Each row was made from one small tree. The marks that hang from a mark follow it in brackets, in the order of their numbers. Every link used is in the known rows. Write each row's tree.
Known rows:
J176(J739(J88)): [ -9.5 -21.9  10.9   3.2   7.3  15.6 -18.9 -16.7  -2.5  -5.9 -35.2  -7.8
  36.4   7.1  38.2  36.3  22.6  -5.1  20.5  15.6  26.1  46.0   8.3]
J925(J716(J88(J739) J338 J798)): [ 14.1  20.9  11.4  30.4  27.4  44.2 -36.8 -21.6  12.2   9.2 -23.4 -28.2
  16.2  20.1 -27.5  -3.7   7.1  23.1  66.5  21.6 -15.8   9.1 -40.8]
J716(J88 J798 J925): [ -9.2   7.8  -1.5   8.2  22.9  36.5 -33.8 -29.1   7.5  16.0 -27.6 -10.2
  18.1 -13.7   3.0 -14.5 -10.5  -3.8  55.7   3.6 -11.6  -5.0 -45.7]
J692(J825(J739(J88(J716(J925)) J176))): [ 35.2 -18.7   4.5   8.0  -3.3  20.5  -9.1  24.0  18.7  18.0  40.4  14.8
  64.6  -8.1  39.4  21.8  20.4   7.9  58.0  29.5  56.4  45.3   7.8]
J825(J692 J739(J88(J716(J925)) J176)): [ 29.6 -15.5  12.1  10.3   1.7  25.1  -8.1  25.2  17.5  22.8  42.8  12.2
  65.8 -10.9  41.8  21.7  24.1  14.8  59.1  15.4  49.9  39.6   5.5]
J825(J692 J739): [-16.9 -17.9  -8.7  -4.6  10.7 -12.8 -25.4 -19.0  33.4  19.1  21.7 -10.4
  19.2 -43.9  19.8  14.1  29.9   2.8  56.0   8.3  27.6  46.3   3.8]
J85(J798(J716)): [-36.1  17.6 -12.8 -19.7  21.6  23.4 -45.1 -46.8  18.6  25.9 -13.6  10.5
   2.3   6.0  11.2   7.6  14.2  -8.1  45.4   1.0  25.6  49.2 -34.0]
J716(J338 J798): [-32.2  12.5   8.7   0.9  35.8  25.5 -23.3 -30.0  20.6  11.0 -11.6 -18.8
  18.7   5.1 -22.9   9.2   1.9 -21.9  50.7  12.5  12.1  41.7 -41.0]
J739(J88(J716(J338 J798 J925)) J176): [ 16.3  14.5  28.1  15.5  25.9  62.3  -6.2  13.4   5.2  15.5  10.9   3.4
  65.6  37.8   0.7  17.2  -4.0  -9.0  53.2  19.6  32.7  34.1 -38.6]
J798(J85 J716(J925)): [-23.8  26.4  -7.4 -11.0  38.2  44.7 -39.2 -34.3  17.9  31.6  -3.9  13.3
  16.9   2.4  17.0  -8.7  19.4 -14.1  57.5  -2.7  17.5  18.0 -37.8]
J825(J692): [-43.3 -19.9 -10.0  -6.8  27.4  -0.9 -28.2 -28.5  23.4  15.3   0.0 -19.6
  12.3 -33.9  14.1  12.9  21.9  -6.5  61.7   1.2  15.0  25.8 -14.2]
J798(J85 J716): [-36.6  23.2 -15.8 -14.8  22.5  23.7 -39.9 -41.0  20.1  24.1 -10.3   1.0
   8.7   7.1  13.4   9.1  14.4 -14.9  39.2   2.7  16.3  40.8 -30.7]
J85(J798(J716(J88 J338 J925))): [ 12.6  25.1  -2.1  -3.2  37.7  47.1 -53.3 -32.8  26.1  24.0  -3.6  17.6
  19.3   9.4 -11.4 -47.4  18.9  15.3  61.7  -1.0   8.7  27.6 -50.6]
J925(J716(J88 J338)): [ -5.7   9.2   8.2  11.1  34.7  25.8 -54.3 -32.5  15.5   7.9 -15.0 -22.2
  18.3  17.9 -31.7 -21.4   8.5  11.4  46.1  10.2 -13.0  14.6 -45.1]
J739(J88(J716) J176): [ -9.6 -20.4   6.2  -0.5  -2.0  26.7 -19.6  -5.2  -3.2   4.6 -11.1  -5.7
  45.8  20.5  23.7  41.9  -1.3 -10.0  24.7  24.0  28.9  41.4 -14.6]
J692(J825(J739(J176))): [ 18.6 -20.5  -4.9  -0.6  -6.9 -13.8 -32.9 -10.2  42.8  11.2  40.4   3.2
  30.1 -40.1  25.4  33.8  37.4  10.4  67.9  27.7  32.8  56.3  16.0]
J176(J739): [-24.3 -19.8   5.4   0.8  14.4   9.5 -31.4 -28.5  11.5   1.3 -20.8  -8.7
  19.7 -10.1  22.4  29.0  24.0  -4.2  38.2   7.6   7.7  34.3  -8.6]
J692(J825(J739)): [-12.0 -21.2 -15.1  -5.6   7.2 -18.0 -26.4 -21.2  35.5  14.3  18.8  -6.8
  19.3 -41.1  15.0  12.7  25.9  -5.0  55.9  22.5  35.0  53.2   5.1]
J739(J88(J716(J338 J925)) J176): [ 15.0 -12.4  24.2   6.1  26.3  53.9 -17.0   6.7   5.5   8.2   8.6   4.4
  62.7  26.6   4.3   8.0  12.9  -6.9  48.3  21.5  32.4  31.1 -28.0]
J88(J716 J739(J176)): [ -4.1 -32.7  -0.7   7.5  -1.1  30.3 -24.8 -11.6   7.7   6.1  -7.3 -10.9
  23.8  -6.5  17.5  44.3  17.1   3.0  57.3  29.5   8.1  21.3 -15.5]
J426(J85(J798)): [-57.3  20.9  -2.8 -21.7   1.2  18.1 -47.3 -72.6  33.6  31.0 -20.9   7.5
  18.3   5.0  15.2  15.7 -10.2 -36.6  14.8 -27.4  18.4  42.7 -20.2]
J692(J825): [-38.5 -23.7 -16.5  -8.1  21.8  -5.9 -28.6 -31.5  24.8  10.5  -3.0 -15.3
  11.5 -31.7  10.2  12.0  18.1 -13.7  60.5  14.8  21.6  32.6 -13.0]
J716(J88(J739) J925): [ 11.8 -32.9  -5.1  10.7  17.8  39.1 -37.6 -30.0   4.0   3.7 -41.9 -12.8
  11.6 -33.7  14.7 -15.8  20.7  10.6  65.0  19.2 -15.2 -15.9 -19.4]
J925(J716): [-41.8   3.9   6.3  -0.4  32.7  22.7 -46.1 -41.0   8.6  17.6 -18.4 -18.4
  10.9  11.2  -5.9  14.6   7.4  -9.4  47.1   5.9   5.6  13.8 -35.1]
J716(J88(J739) J798(J85) J925): [  6.3  19.2  -5.7  18.6   8.0  50.0 -25.7 -25.9  14.8  19.7 -31.5  -8.0
  21.9 -11.7  18.5  -5.2  -3.7   0.9  56.7   6.1 -14.8 -10.9 -27.4]

Which tree is each row?
[ 22.4 -21.8  -3.0   4.3 -18.8  -1.7 -10.5  17.1  21.5  10.6  34.1   3.9
  56.8  -5.6  34.8  39.2  15.1   8.7  40.4  35.2  55.9  68.9  14.4] | J692(J825(J739(J88(J716) J176)))
[ 45.6  -3.9  17.9  28.7  15.9  38.5 -53.6 -16.1  18.9  -0.2  -5.1 -17.3
  24.4   8.8 -15.5   8.9  36.8  41.2  74.1  29.7 -17.8   9.2 -20.0] | J925(J716(J88(J739(J176)) J338))
[ 20.3   5.2 -13.0   3.4  17.7  52.2 -47.8 -33.2  13.8  23.0 -27.5  14.3
   5.6 -10.9  20.3 -24.9  25.9  24.2  71.3  10.2   2.1   7.4 -28.7] | J85(J798(J716(J88(J739) J925)))
[-30.7 -12.8   6.9  -2.3  46.9  44.2 -22.1 -16.7  12.2  18.5   2.6  -6.1
  35.0  10.0 -19.6 -20.9   3.6 -22.8  52.3   6.4  17.5  15.7 -55.4] | J88(J716(J338 J925))
[  7.5  -0.4  13.1  19.5  12.9  46.3 -12.3   0.8  16.9   9.6   7.7 -11.7
  35.6  15.7 -11.3  36.7   8.8   5.0  69.1  30.8  11.5  37.5 -34.5] | J88(J716(J338 J798) J739(J176))
[-47.4  33.9  -3.8   0.9  23.6  49.6 -13.0 -18.2  13.3  36.6  -0.6   1.7
  38.7  21.1   8.2   5.3 -31.7 -33.0  38.2 -10.3  13.2   9.9 -57.7] | J88(J716(J798(J85) J925))
[ -9.5  11.4   1.0  10.0  22.6  21.6 -33.8 -29.2  19.8   4.7 -21.0 -23.1
  19.1   0.8 -25.4 -12.3  -7.2  -1.7  44.0  12.9  -9.3  29.2 -44.3] | J716(J88 J338 J798)
[  6.7   8.1 -23.0   4.4   3.6  30.0 -44.3 -34.1  15.7  11.3 -32.2  -6.6
   4.0  -7.6  18.0  -3.5  20.9  16.9  45.6  18.7  -9.1  20.6 -20.0] | J798(J85 J716(J88(J739)))
[ 51.3   6.1  -1.4   9.1   5.3  55.7 -54.5 -21.4  19.7  19.3  -8.3  24.3
  17.5 -10.9  29.0  -2.7  38.3  40.8  84.6  15.6   0.0   9.6 -18.6] | J85(J798(J716(J88(J739(J176)) J925)))
[  4.9   0.5  -9.4  -2.4  34.9  36.7 -51.8 -30.8   5.9  16.9 -22.6   2.5
   9.6 -12.4   6.9 -30.7  19.4  12.3  63.1   9.8  -2.8   3.9 -43.3] | J798(J716(J88 J925))
[-14.6  33.1  -5.7   6.8  14.0  40.0 -32.1 -31.4  19.0  25.2 -19.9  -3.6
  27.6  -1.9  10.7 -13.4 -19.6 -11.8  41.0  -7.9 -11.9  -3.2 -42.8] | J716(J88 J798(J85) J925)
[ 32.6 -21.7   1.5   3.6 -14.8  -6.9 -21.1   2.1  28.3   4.2  24.1   3.5
  45.8 -24.0  40.2  41.2  35.5  10.5  50.4  36.2  51.1  67.9  33.7] | J692(J825(J739(J88 J176)))
[ -6.3  35.3  11.1  19.7  33.3  34.1 -43.6 -26.8  16.1  15.5 -11.8 -23.4
  21.5  28.8 -35.5 -11.8  -8.9  11.5  52.3   7.9 -12.6  17.7 -55.5] | J925(J716(J88 J338 J798))
[  8.4 -27.1  10.2  11.3  12.8  36.7 -22.5  -5.9  17.2   1.9   5.0 -11.2
  33.7   4.0  -6.8  27.4  26.6   5.7  62.7  32.1  10.4  33.7 -21.7] | J88(J716(J338) J739(J176))
[ -9.0 -18.5  16.0   7.3  19.0  43.1  -8.0   4.0 -10.7   8.6 -19.0   4.0
  56.5  21.4  36.4  15.2   7.1  -7.2  28.5   8.5  30.9  23.9 -16.5] | J176(J739(J88(J716(J925))))
[-20.6 -22.1   7.1   3.6   3.4  22.7  -8.2  -2.4  -8.6  -0.6 -24.0  -6.7
  47.3  25.9  33.0  34.1   2.8  -8.1  11.5  15.3  30.1  46.0 -10.0] | J176(J739(J88(J716)))
[  8.3  46.7   7.5  30.0  18.3  48.1 -35.0 -23.6  24.4  17.9 -14.8 -20.1
  24.4  29.3 -20.3  -3.4  -0.7  15.2  52.9   9.5 -16.4  11.2 -39.4] | J925(J716(J88(J739) J338 J798(J85)))
[-35.9  -7.5  -7.1   9.9  11.0  36.0  -8.7 -16.9   0.5  15.3 -26.1 -22.4
  16.5   4.7   5.0  30.6 -11.8 -13.3  49.5  22.0   9.8  21.1 -37.6] | J88(J716(J798) J739)
[ 19.0   8.7 -10.8   5.6  16.8  37.7 -47.2 -34.6  24.7  11.2 -20.3   1.3
   5.3   4.2  -8.4 -21.8  30.4  26.9  58.8  19.3   4.2  41.5 -28.9] | J85(J798(J716(J88(J739) J338)))
[  3.7 -12.9   4.1   4.7  37.8  33.0 -42.9 -28.8  17.0   4.7 -17.5  -9.5
  24.3 -14.1 -17.3 -39.4  14.2   0.8  55.2   9.8  -9.7   3.4 -40.4] | J716(J88 J338 J925)
[  5.4 -19.4  -4.9   1.2  10.8  16.3  -2.1  12.1  12.8  20.9  20.4   5.1
  55.4  -8.5  29.2  -1.1   8.3  -7.9  45.8  23.1  57.0  43.1  -2.1] | J692(J825(J739(J88(J716(J925)))))
[ 29.4 -13.2  13.1  11.0   1.7   9.4  -7.2  25.2  28.6  12.4  51.3   0.4
  66.1   4.4  13.5  24.5  28.7  16.1  47.3  25.3  51.4  74.2   6.3] | J825(J692 J739(J88(J716(J338)) J176))
[-33.6  61.5  13.7  11.1  36.8  40.8 -31.4 -30.5  29.5  29.3   5.9 -12.6
  29.7  44.2 -25.2  10.8  -8.5 -17.9  44.9  -4.9   8.4  32.7 -50.2] | J925(J716(J338 J798(J85)))
[  3.2  21.2   6.2  18.5   3.1  64.3 -12.1  -0.6  16.7  29.2   8.8   7.5
  44.0  11.4  24.7  35.9  -3.6  -5.5  65.6   9.9   8.7   4.2 -32.1] | J88(J716(J798(J85) J925) J739(J176))
[ 28.5 -18.4   7.9   6.2  -9.9  -2.9 -19.7   4.3  26.1   9.3  26.5  -0.2
  45.5 -26.9  43.4  42.7  39.5  16.1  51.7  22.7  43.3  61.4  31.0] | J825(J692 J739(J88 J176))
[-28.8  36.2  19.1  11.9  46.3  38.3 -33.1 -27.7  17.6  21.7  -2.7 -18.7
  22.0  33.3 -33.1   9.6   0.7  -9.2  58.9   6.7  10.0  30.0 -53.3] | J925(J716(J338 J798))
[-17.9  28.4   1.5  16.6  19.7  26.3 -45.2 -32.6   6.3  18.9 -25.5 -22.8
  13.5  17.8 -10.0   4.6 -17.1   7.6  46.4   5.0 -14.4   4.9 -49.9] | J925(J716(J88 J798))
[  2.0 -14.6  16.4   3.2  11.4  33.2 -18.5   0.0   5.8   1.1   0.9  -6.8
  53.3  31.7   0.3  26.3   8.5  -8.6  30.5  26.8  31.7  54.5 -20.7] | J739(J88(J716(J338)) J176)
